Known rows, with every step that occurs
W-N: [ -1.1 -18.2  -6.1  -4.9  14.5  -2.6 -18.7 -33.4  60.6 -32.5  -7.0   4.1
 -18.0   2.9  14.4  10.4  23.4   1.1  -6.4  19.0]
Z-N-W-L-T: [ 34.9 -21.6 -16.5  12.6  17.8 -21.1 -18.3 -20.7  38.0 -40.5 -32.1  -3.4
 -23.9  -5.6  16.1  20.1  41.2  14.1 -34.5  -9.8]
N-W-L-T-X-Z-R: [ 23.7   4.1  -0.8  17.4   8.1  -6.9 -10.8 -27.6  46.1 -35.6 -20.8  -3.6
 -31.4  12.3  11.0  10.7  55.7  -4.7 -33.3   5.6]
Z-N-W: [ 49.7 -26.2  -4.1   8.3  19.9 -15.0 -13.5  -7.4  43.9 -30.6 -16.1  -2.4
 -25.3  -8.0  16.0   4.9  33.5   5.6  -8.7   4.2]
R-Z: [ 38.7 -31.6  -5.5   2.2 -20.1  -2.7 -11.8 -28.1  54.8 -31.3   3.9  18.5
 -17.9   1.5  16.9   0.6   1.1  -6.2   2.9  -7.8]
T-L: [ 27.7  -8.3 -16.4   6.4   4.5  10.4 -16.7 -13.4  62.2 -23.9 -12.1  -2.4
 -26.0  -1.4   8.9  16.1  22.0  -6.2 -12.1  -6.7]
N-W-L: [ 15.4  -5.5  -3.9  11.3  18.4  -7.2 -15.6 -24.6  37.3 -41.2 -20.9   4.1
 -13.9  -0.9  11.6  26.3  40.7   9.5  -7.1   1.2]
X-T-N-W: [ 21.0 -10.1  -3.3  13.1  17.3  -5.8  -1.7  -6.7  49.8 -40.6 -19.3   2.2
 -24.1  21.5   8.2  11.4  30.6 -14.0 -14.7  11.9]
X-Z-R: [ 28.2  10.6   3.0   8.4  -5.0  13.3 -13.7 -23.2  50.1 -19.1  12.1  -3.6
 -27.2   3.4  11.7   9.6  20.6  -8.2  -6.3  10.5]
Z-X-T-L: [ 23.6 -25.2  -3.6  -2.7  -7.3   9.2 -17.1 -17.4  66.3 -28.3 -22.4  -3.8
 -36.0   7.0   1.0   8.1  22.4 -26.6 -20.0 -10.8]
X-T-N-W-R: [ -2.8  -5.0   9.7  -3.9  30.3  -5.8 -10.1  -9.3  36.9 -43.9 -20.1   2.9
 -25.9  24.9  11.4  15.6  48.5  -9.5 -12.0   7.0]
Z-N-W-L-T-X: [ 43.5 -35.3  -7.3   8.2  23.8 -23.2 -19.0 -22.0  45.8 -43.0 -38.5  -5.4
 -30.0   7.5  11.5   1.2  55.2   0.8 -38.7  -1.7]
N-W: [ 31.6 -12.2  -4.9  11.0  18.8  -9.6  -6.4 -11.9  47.3 -30.8  -8.8   6.9
 -23.4  -3.7  12.0   6.5  32.0   7.2  -5.3   5.7]
W-N-Z-R: [ 15.8   0.7  -5.6   7.4 -10.7 -26.8 -17.8 -30.2  56.3 -26.5 -10.3  14.5
  -9.2   2.1  18.5   5.5  35.5   2.8  -6.7  12.2]
L-T-N-W: [ 25.8 -18.0 -18.8  18.5  25.3 -16.5  -0.5  -2.0  45.5 -36.3 -25.6  -0.2
 -22.3  12.3  15.9   2.6  35.1   7.4 -30.3   7.0]
L-T: [ 36.1 -19.4 -16.3   6.3   8.6  -4.2 -12.3 -19.0  54.2 -29.7  -6.2   3.1
 -30.3  -1.2  12.5   1.2  17.7   8.9 -28.6  -6.1]
X-T-L: [ 23.9  -1.5 -10.7   5.4  -4.5  15.2 -14.6 -20.2  66.9 -29.4 -13.4   0.8
 -34.1   7.4   0.1  23.9  15.6 -21.7 -18.0 -10.3]
W-R: [  7.8 -13.4   8.8 -13.4  19.5   3.9 -22.2 -20.2  39.2 -30.5  -0.6   3.0
 -22.8   6.1  12.7   7.3  36.6   4.0  -1.5   0.3]
R-Z-X-T-N-W: [ 22.2 -42.5   2.2   5.7  -5.4 -17.6  -1.1  -8.7  51.4 -41.7 -25.7   9.5
 -21.4  21.1  14.1  -4.9  22.3 -23.7 -11.9   3.4]
W-L-T-N: [ 14.7 -17.8 -17.4   9.7  14.2  -3.1 -16.2 -17.8  42.8 -42.0 -23.4  -8.6
 -12.3  19.8  13.5  16.2  27.2   3.3 -34.1   2.8]
N-W-L-T-X-Z: [ 26.7 -15.5   3.8  17.6  18.7   1.0  -9.2 -28.7  47.0 -38.9 -28.0   4.9
 -29.5  10.8  12.9  11.7  43.7  -3.4 -33.1   7.8]

Rows
[  5.3 -21.5   6.6  -2.6  -1.3 -13.3  -6.3 -19.1  40.9 -47.1 -17.6  18.8
 -20.5  23.2  17.4  11.4  28.3 -17.4  -3.1  -5.4]  X-T-N-W-R-Z
[ 59.3 -35.8   4.7   6.1  12.6   3.1 -18.3 -18.4  53.2 -27.5 -16.8  -5.3
 -33.5   7.2  13.5  -8.1  25.2 -11.6 -31.1   8.4]  L-T-X-Z-N
[ 38.2 -22.0   4.4  10.3  12.0  11.5  -9.6 -24.7  57.4 -28.8 -10.1   4.7
 -34.2  12.5  10.4  -6.5  22.8 -10.1 -30.3  10.5]  L-T-X-Z
[ 54.4 -37.2  -5.5   8.2  -3.2 -23.3 -10.3 -12.7  45.6 -33.3 -16.7  11.5
 -21.0  -7.8  21.2   2.2  20.8  -2.2  -2.2  -6.2]  R-Z-N-W
[ 11.8 -59.8  -0.4  -9.3   2.8 -28.0  -9.5  -9.2  37.3 -41.0 -31.9   9.0
 -21.2  14.1  25.0 -18.3  39.5  -5.0 -21.3  -9.0]  L-T-N-W-R-Z-X
[ 35.6 -19.1  14.9   7.0  12.0  18.0 -13.0 -24.2  56.1 -27.4  -2.8   4.2
 -26.8  13.2   8.2  -4.7  22.0 -15.5 -10.9  19.0]  T-X-Z
[ 27.0 -23.5 -18.3   9.1  15.9  -3.1  -8.6  -7.4  50.0 -33.3 -15.0  -6.0
 -20.8  18.6  12.9  -1.7  19.5   0.5 -32.3   6.0]  L-T-N
[  8.5 -34.9   2.4   5.6  -7.1 -17.2 -11.9 -23.3  42.4 -50.8 -36.3   7.1
 -11.3  20.8  12.8  14.8  31.1 -19.1 -13.9  -1.6]  R-Z-X-T-N-W-L
[ 10.2  -9.1  -6.7  14.0  21.5  -7.2 -14.3 -14.7  36.6 -43.9 -28.5  -3.9
  -7.2  14.8  13.4  25.5  41.7   3.8 -12.6   9.7]  T-N-W-L
[ 23.5 -15.5  -7.3  13.3  24.8  -9.5  -4.4  -0.7  44.6 -34.6 -18.2  -0.8
 -15.4  13.2  14.6   4.3  34.3   1.2 -10.3  15.7]  T-N-W
[  7.7 -31.6   2.2  -6.4 -10.0  -8.4 -12.4 -18.5  54.5 -38.8 -32.6  11.3
 -36.2   8.4  10.7  10.7  36.7 -25.4 -12.5 -21.4]  N-W-R-Z-X-T-L
[ 34.5   6.1  -1.7  15.1 -17.1 -17.0 -10.8 -16.0  51.2 -29.3 -11.3   7.1
 -13.5  22.2   9.9   5.7  27.8 -16.3 -13.1   7.2]  X-T-N-Z-R
[ 12.1 -41.8  15.9 -11.9  -9.3 -14.9 -10.5 -25.5  46.0 -40.2 -18.7  16.7
 -33.0  10.5  12.4  -3.5  31.5 -21.6  -4.8 -11.0]  N-W-R-Z-X-T
[ 34.1  -1.1   9.1   6.8   0.0   9.7 -14.6 -23.7  55.0 -22.8   4.0  -5.6
 -31.9  14.2   8.0  -5.6  36.2 -17.3 -12.9  16.1]  T-X-Z-R
[ 47.9 -18.9   5.1  14.9  18.4  -2.0 -11.7  -9.8  43.2 -28.0 -14.8   0.8
 -23.6  -6.9  18.7  10.1  26.1  -0.5  -8.1  10.4]  X-Z-N-W
[ 28.9 -27.2  11.9  -0.4  36.8 -13.1 -16.6 -13.6  35.8 -37.5 -29.5   0.3
 -39.2   7.6  19.1  -0.4  59.7  -0.5 -27.6   3.1]  L-T-X-Z-N-W-R
[ 35.9 -21.4  11.4  12.3  20.7  -5.8 -21.0 -24.7  38.7 -39.9 -31.8  -3.8
 -19.8   5.2  13.4  18.3  48.1  -5.4 -15.3  10.2]  T-X-Z-N-W-L
[ 14.0 -36.0  12.0  -2.4 -12.8 -19.9 -16.7 -33.9  61.8 -33.5 -25.4  19.9
 -18.5   9.0  12.0  -2.7  21.7 -17.8 -12.6   8.4]  W-N-Z-X-T
[ 36.3 -60.8   3.6  -8.5 -21.4  -9.4 -15.4 -22.6  53.5 -28.4  -6.6  11.7
 -18.7  -0.3  16.4 -19.9   7.6 -11.5  -0.8  -6.6]  R-Z-X
[ 24.4 -47.1   5.4  -4.9 -17.4  -3.1 -10.8 -16.1  55.8 -36.8 -15.9   3.6
 -18.6  27.9  10.3  -9.2   7.8 -32.1 -12.5   2.3]  R-Z-X-T-N
[  2.2 -14.3  -4.8   0.7  36.8 -16.1  -7.9  -4.3  32.4 -40.2 -24.7   0.4
 -24.1  16.6  18.9   6.7  54.1   8.1 -24.9   3.2]  L-T-N-W-R
[ 14.1 -24.5   3.5  -4.5   1.0 -16.4 -10.2 -22.6  39.0 -39.9  -9.6  22.8
 -20.4   2.9  21.2   6.5  31.3   0.6   5.9 -10.7]  N-W-R-Z
[ 21.9 -13.9  15.8  -2.4  31.1  -2.7 -18.8 -10.0  29.8 -32.0 -15.8   1.1
 -26.0  -0.9  20.3  14.2  44.6   2.3  -4.3   6.2]  X-Z-N-W-R
[  6.7  -2.5  -2.0  13.2  15.7  -2.7 -12.0 -20.4  40.5 -48.2 -28.3  -2.2
 -13.9  21.8   8.3  31.9  38.5  -8.6 -17.1   6.2]  X-T-N-W-L
[ 49.2 -30.2   5.0   7.8  13.4   2.7 -24.8 -27.2  46.9 -34.2 -25.3  -8.3
 -26.8   8.3  13.5   6.8  31.2  -9.3 -32.6   6.5]  W-L-T-X-Z-N
[ 50.7 -23.1   6.8   5.2   6.3  12.9 -21.1 -16.3  48.5 -23.2  -3.2  -4.7
 -23.5  -3.0  14.9   9.0   9.4  -6.7  -8.1  10.5]  X-Z-N
[ 28.0   2.5 -15.4  19.4 -11.2 -27.8 -17.0 -20.3  42.2 -35.3 -25.1   3.5
  -4.9  16.0  16.6  11.2  39.8   3.7 -29.1  -1.4]  W-L-T-N-Z-R
[ 14.5 -44.6  18.5 -19.3 -17.6  -4.4 -17.6 -31.0  49.5 -37.2 -10.3  14.0
 -30.4  14.5  10.4  -5.2  18.5 -26.1  -4.4 -12.1]  W-R-Z-X-T
